(in the rows, 128 means zero)
Known rows, with every step that occurs:
kuda-datu: [121 139 164 120 124 126 132 126 128 135 118 140 136 112 158 126 138 121
 128 124 138 128 129 119 111 121 134 138 123 132 159 112 147 121  89 135
 121 129 143 127 135]
kuda-podef: [113 142 116 124 127 110 129 137  96 123 139 130 128 103 132 146 105 123
 129 121 133 129 126 135 140 112 131 118 126 115  90 120 133 119 131 139
 139 127 141 141 142]
suzogub-godo-vugo-podef-mogesu: [154 128  86 129 128 123 120 120 192 132 142 120  92 153  70 152 129 125
 144 134 117 125 140 121 147 136 129 143 138 151 180 102 117 102  94 130
 173 111 170 121 153]
podef-vugo-godo: [154  99 107 132 128 111 129 138 159 135 150 132 109 110 150 118 119 154
 136 134 125 137 127 130  93 129 123 135 134 149 179 123 118 113 128 119
 136 123 129 143 120]
foturi-datu-mogesu-podef-suzogub: [137 129 133 105 135 116 139 129 136 126 103 117 121 103 117 135 113 142
 116 150 148 138 124 130 158 121 110  96 117 102 150 144 147 118  72 135
 108 119 151 106 129]
podef-suzogub-godo: [140 137  95 136 116 102 121 117 107 124 131  99 111 180 123 153 115 144
 117 137 118 127 120 130 146 131 124 132 117 153 142 114 114 115 107 134
 119 117 161 111 102]
mogesu-datu-vugo-podef: [143 107 120 115 120 131 157 140 172 129 131 108 140  94 212 155 143 129
 125 135 103 138 127 126 149 154 142 128 151 102 179 136 104  91 145 114
 151 125 142 135 130]
mogesu-datu-vugo: [136 120 106 124 119 124 148 128 151 124 122 120 144 120 209 143 131 138
 114 126  98 135 131 125 150 156 126 119 153 103 188 133 110  91 138 110
 149 123 137 131 117]
datu-foturi: [111 132 137 113 125 128 138 118 119 135 123 119 111 101 155 145 132 132
 123 139 127 118 132 131 157 133 133 129 130 111  72 132 148 130 105 120
 131 134 149 135 107]
vugo-godo: [132 117 109 130 122 111 122 124 156 130 135 140 125 135 146 141 124 152
 130 136 138 125 121 129  92 117 129 133 127 143 150 131 120 120 133 126
 130 119 139 134 112]
suzogub-godo: [155 131 111 139 116 114 127 119 127 129 135 113 128 163 113 132 131 129
 127 128 122 121 128 135 117 142 131 135 129 146 166 125 128 123 122 131
 127 124 141 117 113]
kuda-datu-vugo-podef-foturi: [121 145 171 125 125 145 160 138 173 136 132 135 128  57 165 126 163 130
 142 136 119 140 117 125 127 128 138 130 145  99 187 136 135  96 123 137
 148 117 157 141 136]
vugo-podef-mogesu-datu: [137 123 137 102 126 126 134 133 151 136 125 114 120  81 160 170 128 125
 138 122 131 126 135 123 162 128 141 119 143 130 130 121 113  95 101 128
 157 124 153 123 170]
suzogub-godo-vugo-podef: [151 121 102 131 114 122 138 127 175 139 153 113 110 168 107 142 144 117
 142 146 113 123 131 128 119 134 137 156 133 137 168 120 107 115 130 127
 158 118 154 131 126]
podef-suzogub-godo-vugo: [142 136  76 142 112 101 115 113 133 134 135 112 104 212 102 146 118 133
 120 143 105 129 128 123 148 129 117 145 116 146 148 113 103 110 113 124
 139 105 167 125  97]
foturi-datu-kuda-podef-suzogub: [108 162 118 103 142  95 131 141 102 119 115 111 130  89 183 143 128 152
 109 139 126 134 129 112 166 106 127 113 120 110   4 117 139 121 146 158
 142 117 169 125 137]
foturi-podef-mogesu: [160 146 109 132 140 122 128 124 119 119 126 120 106 122 112 149 131 140
 125 119 134 124 129 118 156 128 141 106 137 130  92 109 141 110  82 138
 128 118 148 124 180]
datu-mogesu-podef: [149 116 148 108 123 121 135 124 136 129 116 143 121 108  88 133 104 118
 129 135 142 130 127 142 121 142 126 114 128 107 166 141 149 124  89 132
 125 133 127 129 149]
foturi-datu-kuda: [138 139 144 101 143 127 139 134 154 128 106 123 142 101 155 103 170 145
 113 141 125 125 139 107 124 125 127 127 138 122  64 121 150 131 143 144
 139 127 132 119 127]
foturi-datu: [127 133 135 121 142 139 139 139 146 131 121 106 137 115 131 111 146 137
 121 134 134 131 133 123 131 114 120 116 130 123 142 137 137 129 110 131
 120 121 132 115 114]
godo-vugo-podef-suzogub: [115 126  93 128 128 123 130 129 169 131 145 115 102 150 126 159 129 125
 134 147 118 140 124 118 157 116 125 147 117 121 110 118 100 112 135 123
 144 112 163 137 132]
kuda-datu-mogesu-podef-vugo: [159 111 173 101 131 118 148 134 138 142 118 147 107  59 121 109 108 115
 142 126 142 141 130 130 105 148 127 124 129 118 243 118 167 108  45 134
 117 138 135 132 165]
datu-kuda-podef: [125 152 130 110 131  99 127 132 100 123 127 138 124  84 167 137 124 131
 125 123 119 121 132 122 134 129 143 128 135 110  16 122 139 122 169 151
 159 134 142 148 162]
kuda-podef-mogesu-datu-vugo: [127 138  88 120 134 110 132 136 124 115 120 134 133  71 194 169  94 141
 118 107 100 136 137 124 190 141 128  94 152 106 137 114 124  77 108 123
 172 112 171 136 153]
mogesu-podef-vugo-godo-suzogub: [185  99  96 150 105  93 162 130 166 124 151 160 120 107 181 131 105 149
 141 156 143 136 121 147  91 125 132 126 127 146 224 137 122 119 114 126
 130 109 121 126 126]
suzogub-godo-vugo-podef-foturi: [151 145 135 137 113 126 140 127 169 151 151 101 108 133  80 129 157 118
 151 149 108 119 124 136 123 126 132 151 136 137 178 154 112 105 143 138
 167 114 156 142 114]
datu-mogesu-podef-kuda: [153 124 155 111 120 124 126 129 135 128 123 141 140 110 114 119 119 108
 122 146 122 136 118 134 100 130 124 116 127 123 135 151 151 128 108 147
 110 137 110 130 143]
podef-foturi-datu-vugo: [131 146 134 136 143 151 155 140 169 128 120 114 141  83 132  96 159 153
 122 142 105 137 126 125 149 123 110  94 148  98 188 152 134 109 122 132
 138 107 139 125  97]
godo-vugo: [127 124 104 136 128 130 129 123 162 136 132 134 120 155 105 122 130 118
 132 131 118 130 136 120 129 128 119 140 130 122 141 129 123 123 125 119
 150 119 136 141 120]
mogesu-podef-suzogub-godo: [147 140 103 146  99  88 143 109 124 124 130 113 106 173 116 149 101 126
 125 154 136 130 125 137 140 128 124 128 116 125 155 144 119 123 120 140
 117 115 155 106 129]
mogesu-datu-foturi-podef-suzogub-godo: [162 148 103 119 107  80 142 103  80 138 121  58 117 151 238 201 135 142
 107 149 107 109 124 134 180 145 152 130 131 115  52 133 124  92  84 121
 122 126 180 126 112]
kuda-podef-vugo: [141 125 113 125 144 111 135 148 102 129 153 124 112  75 143 118  98 123
 140 118 117 138 130 138 137 127 125 121 132 123 124 115 133 110 130 132
 142 129 140 148 152]
suzogub-godo-vugo-podef-kuda-datu: [141 133 149 126 111 123 127 130 188 144 145 123 133 160 150 130 167  96
 138 147 100 132 124 112  71 116 140 170 130 150 162 116 127 112 111 149
 139 122 152 131 132]
foturi-podef-kuda: [160 146 131 136 129 124 129 134 123 121 142 113 147 143 176 129 152 120
 118 136 104 128 116 121 100 122 144 127 136 134  57 141 132 125 130 148
  94 129 114 136 149]

Rows:
[129 128 123 114 138 136 123 134 164 126 132 131 105  79 103 151 134 132
 139 123 138 131 130 119 160 124 137 124 133 133 136 108 130 110 112 135
 151 122 152 123 169]	vugo-podef-mogesu
[117 147 110 121 144 114 114 135 104 119 129 142 111  80 113 153  92 133
 134 111 133 128 133 125 169 115 132 103 129 129  97 110 140 112 103 140
 157 116 159 136 175]	kuda-podef-mogesu
[154 152 138 134 126 125 143 135 149 115 134 137 148 138 229 127 158 120
 112 130  94 141 117 109  88 134 144 127 142 113 133 116 143 103 105 142
  96 120 134 133 144]	foturi-podef-kuda-datu-vugo
[139 146 143 143 133 137 177 134 179 126 120 131 134  78 123  97 148 139
 130 158 123 143 129 129 146 117 109  94 146  76 188 178 141 117 128 142
 136 106 135 123 118]	mogesu-podef-foturi-datu-vugo
[141 149 168 139 112 123 154 122 125 141 124 136 119  77 105 116 124 118
 145 152 136 129 125 143 128 113 124 116 134 102 135 178 139 127 135 146
 127 124 128 135 143]	mogesu-podef-foturi
[131 151 162 102 142 141 152 142 202 150 129 113 122  68 118 104 192 132
 136 157 111 128 135 111 132 105 131 140 147 103  69 152 136 119 164 148
 183 115 149 146 133]	godo-vugo-podef-foturi-datu-kuda
[160 130 116 114 123 102 138 124 138 124 110 100 118 139  92 140 111 142
 115 154 145 131 124 137 139 129 114 102 121 128 189 135 143 111  51 143
 109 114 161  97 111]	foturi-datu-mogesu-podef-suzogub-godo
[148 127 124  90 127 118 131 126 184 145 121 121 108  77 154 161 156 125
 134 132 102 125 147 102 162 145 140 145 154 123  75 117 120  91 143 128
 198 124 162 144 175]	godo-vugo-podef-mogesu-datu-kuda
[131 123 102 121 156 149 148 144 218 112 124 119 113  73 131 133 150 149
 126 134 119 146 133 108 169 130 120 102 147 114 190 105 133 102  94 127
 151 108 159 109 138]	foturi-datu-vugo-podef-mogesu
[146 163 129 120 112  88 141 104  89 133 122  90 102 147 204 183 137 139
 114 143 128 112 121 125 156 132 158 138 122 126  75 101 151 103  42 137
 113 124 196 121 122]	kuda-datu-foturi-podef-suzogub-godo
[149 133 151  83 127 115 134 131 154 136 116 114 119  55 183 166 150 138
 130 132 118 125 138 108 160 142 155 132 152 125  68 125 126  99 145 139
 176 133 155 133 180]	vugo-podef-mogesu-datu-kuda
[120 140 152 122 145 153 150 147 196 151 137 103 123  86 101 109 177 127
 145 152 122 132 129 125 137  94 119 130 138 109 136 164 126 116 126 136
 158 109 149 140 118]	godo-vugo-podef-foturi-datu
[125 121 126  92 127 124 139 117 177 153 124 108  97  67 163 181 143 124
 138 136 115 121 147 117 196 133 139 133 146 106  93 126 130  89  78 108
 188 125 178 143 147]	godo-vugo-podef-mogesu-datu-foturi
[162 147  69 150 119  94 124 115 129 128 142  92 110 228 123 163 130 132
 119 141 110 124 125 123 145 131 133 139 125 134 122 116 111 104  96 133
 123 104 168 131 123]	foturi-podef-suzogub-godo-vugo
[145 115  98 149 107 105 131 128 153 119 132 159 147 151 172 159 121 157
 122 146 138 119 112 139 102 118 137 127 124 160 184 123 120 121  97 126
 137 105 137 123 101]	vugo-godo-suzogub
[168 147 124 115 133 112 132 120 107 129 114 103 123 101 180 168 129 138
 123 115 124 119 135 121 167 131 146 108 148 127  93 126 126  97  80 133
 136 121 148 131 174]	foturi-podef-mogesu-datu
[109 166 155 123 148 129 142 148 103 137 125 110 139  45 132 117 140 136
 130 132 131 126 124 139 149  82 120  96 133 106  94 161 144 118 124 155
 142 117 152 139 123]	kuda-podef-foturi-datu
[107 134 169 105 115 137 138 126 188 151 136 136 123  98 197 145 175 100
 138 153 104 133 129 112 108 108 144 161 130 113  67 118 151 116  93 130
 143 133 160 150 127]	godo-vugo-podef-kuda-datu-foturi
[167 100  87 147 119 106 139 137 153 126 150 151 126 122 179 131 113 163
 134 142 127 132 115 140 101 132 134 129 130 167 218 110 119 113  96 120
 135 109 128 129 101]	podef-vugo-godo-suzogub
[137 123 125 113 116 110 131 119 110 127 114 133 109 124 102 155  90 129
 121 143 143 138 117 137 158 137 118 110 114 110 153 136 137 115  90 134
 113 126 142 122 144]	datu-mogesu-podef-suzogub
[150 129  98 143 114 115 121 113 160 137 142 118 121 201  91 129 135 121
 129 135 106 123 136 128 119 140 125 146 134 146 183 118 118 117 110 123
 149 114 146 127 108]	suzogub-godo-vugo
[163 129 115 123 107  92 126 115 116 123 117 119 111 153  97 160  95 132
 121 150 137 129 118 143 144 152 122 116 118 134 191 129 133 106  77 140
 114 122 156 111 125]	datu-mogesu-podef-suzogub-godo
[118 124 144  85 127 128 140 122 152 142 118 100 104  35 191 188 136 132
 134 132 129 118 140 123 193 133 148 120 144 110  75 126 134  95  83 116
 166 135 173 131 154]	vugo-podef-mogesu-datu-foturi
[134 159  78 125 113  75 118 116 113 125 137 121 108 168 134 158 106 135
 115 140  98 125 133 119 155 126 131 144 124 130  41 106 117 105 154 145
 172 111 181 138 129]	datu-kuda-podef-suzogub-godo-vugo
[145 135 149  97 120 109 136 122 128 138 112 120 144  94 205 143 147 129
 117 129 108 120 138 117 130 143 139 139 148 120  56 141 128 112 168 133
 149 137 129 137 141]	mogesu-datu-kuda
[134 127 101 129 113 107 128 126 132 125 144  91 104 153 131 168 129 134
 130 147 130 131 115 131 144 131 138 142 118 154 144 117 103 111 133 138
 124 118 169 111 116]	vugo-podef-suzogub-godo
[129 158 121 105 138 101 118 126 109 117 120 150 111  63 128 147 112 142
 122 115 123 125 138 112 166 123 140 114 136 122  25 104 150 113 138 156
 174 127 163 138 187]	datu-kuda-podef-mogesu
[163 123  89 128 121  76 138 144 125 118 151 162 122  78 217 143 109 167
 130 139 117 126 120 132 112 130 148 131 134 150 112  94 132 108 146 144
 169 117 142 147 134]	datu-kuda-podef-vugo-godo-suzogub
[141 146 103 137 129 105 131 126  93 120 132 102 121 163 158 160 123 139
 115 136 130 131 115 123 158 121 137 121 120 125  54 124 119 119 112 136
 105 117 151 130 145]	foturi-podef-suzogub
[130 134 160 104 115 105 136 119 113 131 105 143 119 103 129 155 100 125
 125 137 150 138 119 129 137 126 128 118 111 110 167 122 152 108  50 141
 111 128 160 121 148]	kuda-datu-mogesu-podef-suzogub
[173 103 136 111 136 119 145 134 138 134 132 129 107  77  97 107  97 124
 138 133 130 140 129 140 128 155 119 117 135 115 212 126 149 116  84 128
 125 140 117 134 154]	datu-mogesu-podef-vugo
[145 118 150 105 139 130 144 132 149 129 107 129 131  95  94 119 128 130
 125 143 151 131 132 135 118 126 119  99 131 103 177 153 160 126  61 139
 117 126 126 115 134]	foturi-datu-mogesu-podef
[143 126 182 100 119 117 141 120 135 135 104 156 124  83 121 139 114 115
 131 131 153 130 127 132 104 133 134 121 123 109 202 133 164 111  51 140
 121 137 142 128 164]	kuda-datu-mogesu-podef
[115 136 182 108 122 132 132 141 164 133 134 134 146  90 187 133 166 105
 140 140 130 137 118 114  81 105 146 149 124 136 132 118 138 123 119 151
 114 134 131 130 149]	vugo-podef-kuda-datu
[121 146 119 106 138 105 121 130  97 132 116 123 126  62 172 174  96 128
 126 107 123 124 136 128 177 119 135  99 140 122  96 123 128  90  96 135
 164 123 164 134 172]	kuda-podef-mogesu-datu
